(in the rows, 100 means zero)
Known rows, with every step that occurs
T, S, F, L: [ 88, 105, 127, 156, 133,  50, 127, 104, 109, 102, 119, 133,  97,  68,  87,
 114, 103,  86, 109,  70, 136,  83, 128, 105,  69,  85, 121,  83, 105,  80,
 114]
T, S, F, L, J, A: [ 47, 111, 102, 142, 130,  54, 123, 106, 106, 104, 119, 136,  78,  82,  90,
 126,  99,  86, 106,  76, 152,  83, 125, 130,  60, 103, 112,  84,  97, 115,
 108]
F, J, A, L: [ 49, 113, 136, 122, 116,  53, 110, 102, 103, 106, 119, 144,  99, 147,  89,
 106,  74,  82, 109,  89, 150,  92,  96, 118,  87,  90, 110,  91, 118,  98,
 107]
T, S, F: [ 95, 107, 122, 118, 124,  58, 126, 106,  99, 101, 120, 120,  93,  95,  84,
 116, 107,  85, 112,  75, 140,  91, 129, 106,  68,  84, 124,  82,  93,  87,
 118]
J, L, S, A: [ 75, 109, 105, 109, 135,  45, 105, 104, 102, 110, 119, 145,  72,  89,  91,
 109,  92,  82, 132,  82, 152,  88, 114, 102, 111,  95, 132,  83,  81,  84,
 107]
J, T, S: [101, 107, 118, 105,  88,  66, 129, 106,  98, 103, 127, 116,  98, 102,  87,
 104, 106,  83, 116,  69, 138,  91, 108, 124,  66,  92, 123,  60, 100,  91,
 119]
T, F: [ 92, 110, 118, 104,  94,  68, 121, 103,  95, 108, 120, 133, 106,  93,  88,
 113, 102,  80, 113,  71, 140, 103, 112, 101,  57,  95, 119,  81,  96,  91,
 114]
F, L, S, J, T: [ 93, 102, 145, 149,  79,  51, 117,  99, 105, 109, 126, 127,  79,  82,  92,
 122,  89,  84, 120,  80, 140,  81, 107, 112, 122, 110, 113,  58,  87,  89,
  99]
T, L, J, A: [ 48, 115,  94, 103, 108,  61, 122, 103, 101, 114, 120, 161,  80, 122,  96,
 121,  97,  82, 108,  76, 154,  97,  99, 126,  81, 111, 110,  87,  91, 122,
 105]
S, J, L: [ 57, 104, 147, 107,  85,  47, 110, 102, 105, 104, 122, 147,  93,  92,  91,
 107,  92,  83, 140,  83, 143,  98,  95, 117,  95,  78, 110,  85,  74,  95,
 104]
A, L: [ 93, 111, 118, 110, 102,  61, 109, 100, 103, 110, 123, 143,  97, 134,  88,
 103,  99,  83, 112,  83, 141,  99,  88, 104,  94,  90, 123,  88, 124,  78,
 113]
S, A, L, J, T: [112, 110,  89, 117, 119,  56, 112,  99, 101, 106, 124, 129,  79, 136,  92,
 119,  92,  82, 124,  88, 150,  97,  87, 131,  91, 111, 122,  62,  99, 110,
 106]
F, J, T, S: [ 96, 110, 132, 120,  96,  61, 133, 105, 100, 100, 125, 116, 100, 105,  90,
 106,  85,  83, 119,  73, 136,  85, 115, 122,  65,  95, 108,  60, 101, 107,
 114]
F, J, L: [ 49, 114, 134, 112, 110,  49, 111, 103, 106, 107, 123, 147,  98,  92,  93,
 103,  74,  81, 138,  87, 138,  93, 104, 113,  94,  80, 103,  87,  95, 104,
 107]
S, A, L, F, J: [ 94, 111, 125, 137, 136,  48, 111,  97, 104, 106, 118, 140,  79, 130,  88,
 122,  68,  85, 117,  90, 145,  89, 113, 102, 115, 109, 108,  85, 102, 105,
 106]
T, S, J, A, F: [ 62, 101, 148, 113,  81,  59, 148,  98,  96, 100, 119, 145, 114, 107,  78,
 113,  97,  82, 103,  75, 149,  92, 121, 125,  72,  81, 109,  75, 105,  81,
 113]
F, L, S, J, T, A: [133, 101, 142, 141,  75,  52, 129,  99,  97,  97, 114, 121,  66,  85,  94,
 123,  91,  83, 120,  66, 157,  84, 108, 111, 110, 102, 118,  60,  90,  94,
 100]
T, L, S, J, A, F: [ 61, 104, 145, 115,  90,  50, 146,  96, 100, 111, 120, 170, 102, 118,  83,
 121,  91,  81, 101,  73, 150,  90, 125, 113, 113,  93, 109,  78, 100,  79,
 104]
A, F: [ 94, 109, 118, 107,  90,  70, 136,  95,  95, 109, 123, 146, 112,  96,  77,
 110, 100,  80, 107,  85, 135, 100, 107, 105, 101,  88, 118,  79, 127,  68,
 115]
L, S, A, F, J: [ 96, 111, 124, 136, 129,  54, 136,  95,  96, 107, 118, 147,  96,  98,  83,
 119,  67,  83, 110,  88, 141,  83, 131,  95, 113, 102, 108,  77, 109,  86,
 107]
T, L, F: [ 93, 111, 113, 106, 104,  58, 123,  99, 104, 116, 122, 157,  80, 110,  91,
 124, 101,  81, 110,  73, 140,  98, 112, 100, 121, 111, 118,  85,  94,  96,
 112]
S, A, L: [104, 107, 111, 119, 136,  51, 109,  99, 100, 106, 117, 144,  94, 137,  88,
 105,  94,  85, 114,  83, 149,  99,  89, 105,  87,  91, 133,  86, 108,  78,
 112]
L, S, A, F, J, T: [105, 109, 126, 133, 119,  52, 137,  96,  97, 106, 123, 130,  97, 105,  83,
 121,  68,  80, 116,  90, 140,  84, 123, 114, 120, 104, 112,  56, 103,  88,
 105]
L, J, A, F: [ 55, 113,  99, 104,  93,  70, 134,  97,  95, 109, 122, 149,  97, 102,  82,
 121,  97,  79, 105,  90, 149,  97, 110, 127,  91, 103, 109,  81, 119,  99,
 109]
T, A, L: [129, 110, 117, 104,  96,  61, 119, 100,  95, 100, 112, 135,  83, 136,  91,
 104, 101,  82, 114,  70, 157, 101,  90, 103,  86,  86, 128,  86, 125,  84,
 113]
T, A: [126, 110, 115, 102,  87,  69, 121, 102,  88,  98, 110, 126,  77,  98,  93,
 110, 102,  81, 115,  71, 156, 101,  95, 101,  84,  93, 127,  84, 106,  93,
 113]
L, F, J, A: [ 38, 113, 131, 122, 108,  59, 111, 102,  99, 108, 119, 134,  79, 106,  89,
 125,  72,  81, 111,  93, 150,  88, 114, 118, 110, 113, 104,  88,  94, 114,
 105]

Rows
[101, 102, 145, 116,  86,  48, 131,  99, 104, 109, 125, 151, 102, 127,  93,
 117,  92,  83, 119,  69, 139,  98,  92, 119,  97,  94, 113,  63,  73,  97,
 105] -> S, J, T, L
[ 94, 113, 127, 121, 106,  51, 129, 102, 105, 117, 126, 149,  84, 119,  95,
 119,  77,  81, 114,  72, 138,  82, 119, 103, 124, 112, 109,  65,  94, 100,
 104] -> F, J, T, L, S
[130, 108, 118, 102,  84,  70, 146,  96,  88,  99, 113, 139,  99,  97,  80,
 113, 101,  78, 107,  73, 151, 101, 109, 105,  94,  84, 123,  78, 128,  74,
 115] -> T, A, F
[ 43, 116,  93, 105,  97,  69, 109, 104,  95, 110, 121, 136,  74, 105,  92,
 121,  96,  82, 112,  90, 155,  96,  96, 127,  82, 114, 112,  87,  97, 120,
 106] -> L, J, A
[ 46, 102, 150, 143,  92,  49, 119, 102, 102, 108, 118, 143,  85,  82,  91,
 124,  89,  84, 108,  70, 154,  84, 127, 109,  82, 105, 109,  79,  80,  95,
 100] -> T, F, L, S, J, A
[136, 109, 117, 102,  82,  67, 125, 103,  89,  97, 115, 112,  80, 104,  91,
 113, 100,  78, 121,  72, 155, 101,  91, 119,  90,  95, 130,  65, 100,  94,
 111] -> J, T, A
[ 59, 111, 117, 107, 105,  58, 106, 101, 103, 111, 122, 141,  77, 134,  85,
 120,  97,  81, 109,  88, 153,  96, 104, 117, 118, 107, 123,  90, 112,  90,
 110] -> J, A, L, F
[ 86, 108, 124, 142, 107,  59, 122, 101, 106, 109, 120, 144, 108,  65,  89,
 113,  98,  82, 110,  66, 137,  95, 114,  99,  60,  94, 118,  81, 108,  84,
 111] -> T, F, L
[ 95, 101, 148, 152,  89,  50, 127,  99, 107, 104, 122, 133, 110,  74,  90,
 120,  91,  82, 118,  67, 137,  93, 108, 116,  66,  95, 111,  61,  86,  91,
 103] -> S, J, T, F, L
[107, 110,  80, 117, 128,  57, 121, 100, 102, 105, 119, 140,  75, 131,  92,
 111,  99,  88, 114,  73, 152,  92, 107, 116,  60, 107, 117,  81, 107, 114,
 115] -> T, S, A, L, J
[118, 112, 135, 121,  96,  64, 147,  95,  91,  97, 112, 139, 102, 101,  85,
 114,  74,  80, 110,  78, 145,  93, 116, 102,  93,  87, 103,  79, 125,  94,
 111] -> T, A, F, J
[ 85, 107, 110, 108, 127,  48, 132,  97, 100, 110, 121, 157,  94,  89,  80,
 111,  93,  79, 123,  82, 147,  90, 126, 106, 117,  86, 128,  77, 105,  66,
 111] -> J, L, S, A, F
[137, 108, 120, 104,  91,  59, 123, 101,  96,  99, 116, 124,  86, 141,  90,
 106,  99,  80, 120,  72, 156, 101,  86, 119,  91,  87, 131,  69, 120,  86,
 111] -> J, T, A, L
[131, 109, 132, 127, 111,  53, 128, 103,  92,  96, 114, 107,  66, 105,  92,
 129,  75,  80, 122,  79, 155,  85, 127, 109, 114, 100, 117,  64,  91, 106,
 103] -> L, S, F, J, T, A
[ 89, 102, 148, 154,  81,  52, 132,  94, 104, 110, 122, 152,  90,  73,  85,
 122,  89,  85, 108,  78, 138,  80, 124,  93, 124, 101, 106,  76, 107,  74,
 101] -> A, F, L, S, J
[ 58, 114, 130, 110, 108,  50, 118, 104, 106, 112, 123, 143,  86,  85,  92,
 112,  77,  81, 131,  75, 141,  86, 138,  98,  96,  95, 104,  81,  92, 103,
 106] -> T, F, J, L, S
[ 61, 111, 115,  96,  99,  56, 107, 103, 106, 112, 125, 142,  75,  83,  87,
 117,  99,  79, 134,  85, 143,  97, 110, 113, 124,  98, 119,  87,  93,  95,
 111] -> J, L, F
[116, 109,  94, 112, 120,  56, 124, 100, 100, 105, 123, 128,  94, 128,  91,
 123,  94,  81, 121,  73, 150, 102, 108, 127,  55, 109, 120,  59,  92, 113,
 109] -> S, A, L, J, T, F
[ 97, 111,  88, 151, 126,  57, 133,  93, 103, 109, 118, 157,  89,  71,  85,
 123,  93,  84, 109,  82, 142,  89, 110, 112,  89, 109, 111,  77, 117,  97,
 106] -> S, A, F, L, J
[ 94, 108, 120, 140,  99,  56, 123, 102, 106, 113, 125, 131,  88,  68,  90,
 120,  96,  80, 114,  67, 139,  83, 129, 102,  96, 111, 121,  63, 104,  83,
 106] -> J, T, F, L, S
[ 86, 113, 136, 140, 136,  46, 114, 101, 105, 109, 122, 131,  80, 124,  90,
 123,  71,  85, 114,  92, 140,  80, 132,  92, 119,  99, 107,  87, 108,  96,
 104] -> A, L, S, F, J
[ 44, 112, 100, 132, 108,  62, 119, 103, 103, 110, 119, 144,  87,  79,  92,
 123,  95,  82, 107,  75, 153,  93, 113, 126,  56, 112, 110,  83,  99, 118,
 104] -> T, F, L, J, A
[ 84, 114, 131, 126, 113,  54, 125,  99, 105, 113, 121, 156,  85, 113,  93,
 125,  73,  83, 113,  77, 136,  90, 118,  99, 118, 112,  99,  85,  95, 114,
 107] -> T, L, F, J
[106, 108,  92, 145, 119,  56, 134,  94, 104, 107, 124, 139,  92,  82,  84,
 125,  90,  81, 117,  84, 142,  89, 104, 131,  95, 109, 117,  56, 107,  97,
 104] -> S, A, F, L, J, T
[ 70, 111, 118, 123, 143,  41, 108, 103, 103, 109, 118, 145,  75,  92,  94,
 111,  73,  83, 133,  84, 149,  84, 121, 101, 111,  96, 118,  84,  80,  98,
 104] -> F, J, L, S, A
[ 55, 110, 140, 129, 139,  45, 123, 104, 105,  99, 118, 134, 101, 146,  87,
 112,  79,  86, 107,  80, 150,  86, 124, 122,  66,  80, 112,  87, 111,  99,
 112] -> T, S, F, J, A, L
[102, 108,  88, 148, 125,  58, 145,  95, 105, 105, 119, 153,  92,  72,  86,
 119,  99,  86, 106,  69, 142,  84, 125, 116,  65, 105, 111,  73, 117, 100,
 113] -> T, S, A, F, L, J
[ 92, 116,  89, 109,  99,  67, 110,  99, 103, 112, 125, 142,  76, 129,  92,
 116,  99,  84, 115,  86, 144,  97,  92, 112,  90, 111, 111,  86, 119, 112,
 108] -> A, L, J
[138, 103, 142, 114,  79,  53, 124,  98,  96,  94, 115, 125,  84, 145,  90,
 112,  93,  83, 122,  71, 157, 100,  86, 120,  92,  86, 122,  66, 104,  92,
 106] -> S, J, T, A, L
[ 39, 113, 137, 133, 134,  50, 111, 105,  98, 107, 118, 128,  79, 107,  90,
 127,  71,  81, 110,  95, 150,  80, 132, 110, 109, 102, 109,  88,  88, 104,
 102] -> L, S, F, J, A
[130, 111, 131, 117,  89,  62, 128, 101,  91,  95, 113, 113,  84, 109,  93,
 115,  77,  79, 123,  75, 153,  95,  98, 117,  90,  96, 114,  64, 100, 110,
 107] -> F, J, T, A
[ 59, 113, 114,  98, 100,  55, 107, 105, 105, 115, 126, 144,  73,  84,  92,
 107,  98,  80, 131,  81, 143,  89, 116, 102, 122,  95, 123,  84,  97,  85,
 108] -> J, L, S
[ 81, 114,  92, 143, 102,  65, 113,  99, 106, 112, 122, 145,  76,  69,  94,
 121,  97,  84, 114,  82, 139,  89,  99, 109,  88, 117, 107,  84, 112, 112,
 105] -> F, L, J
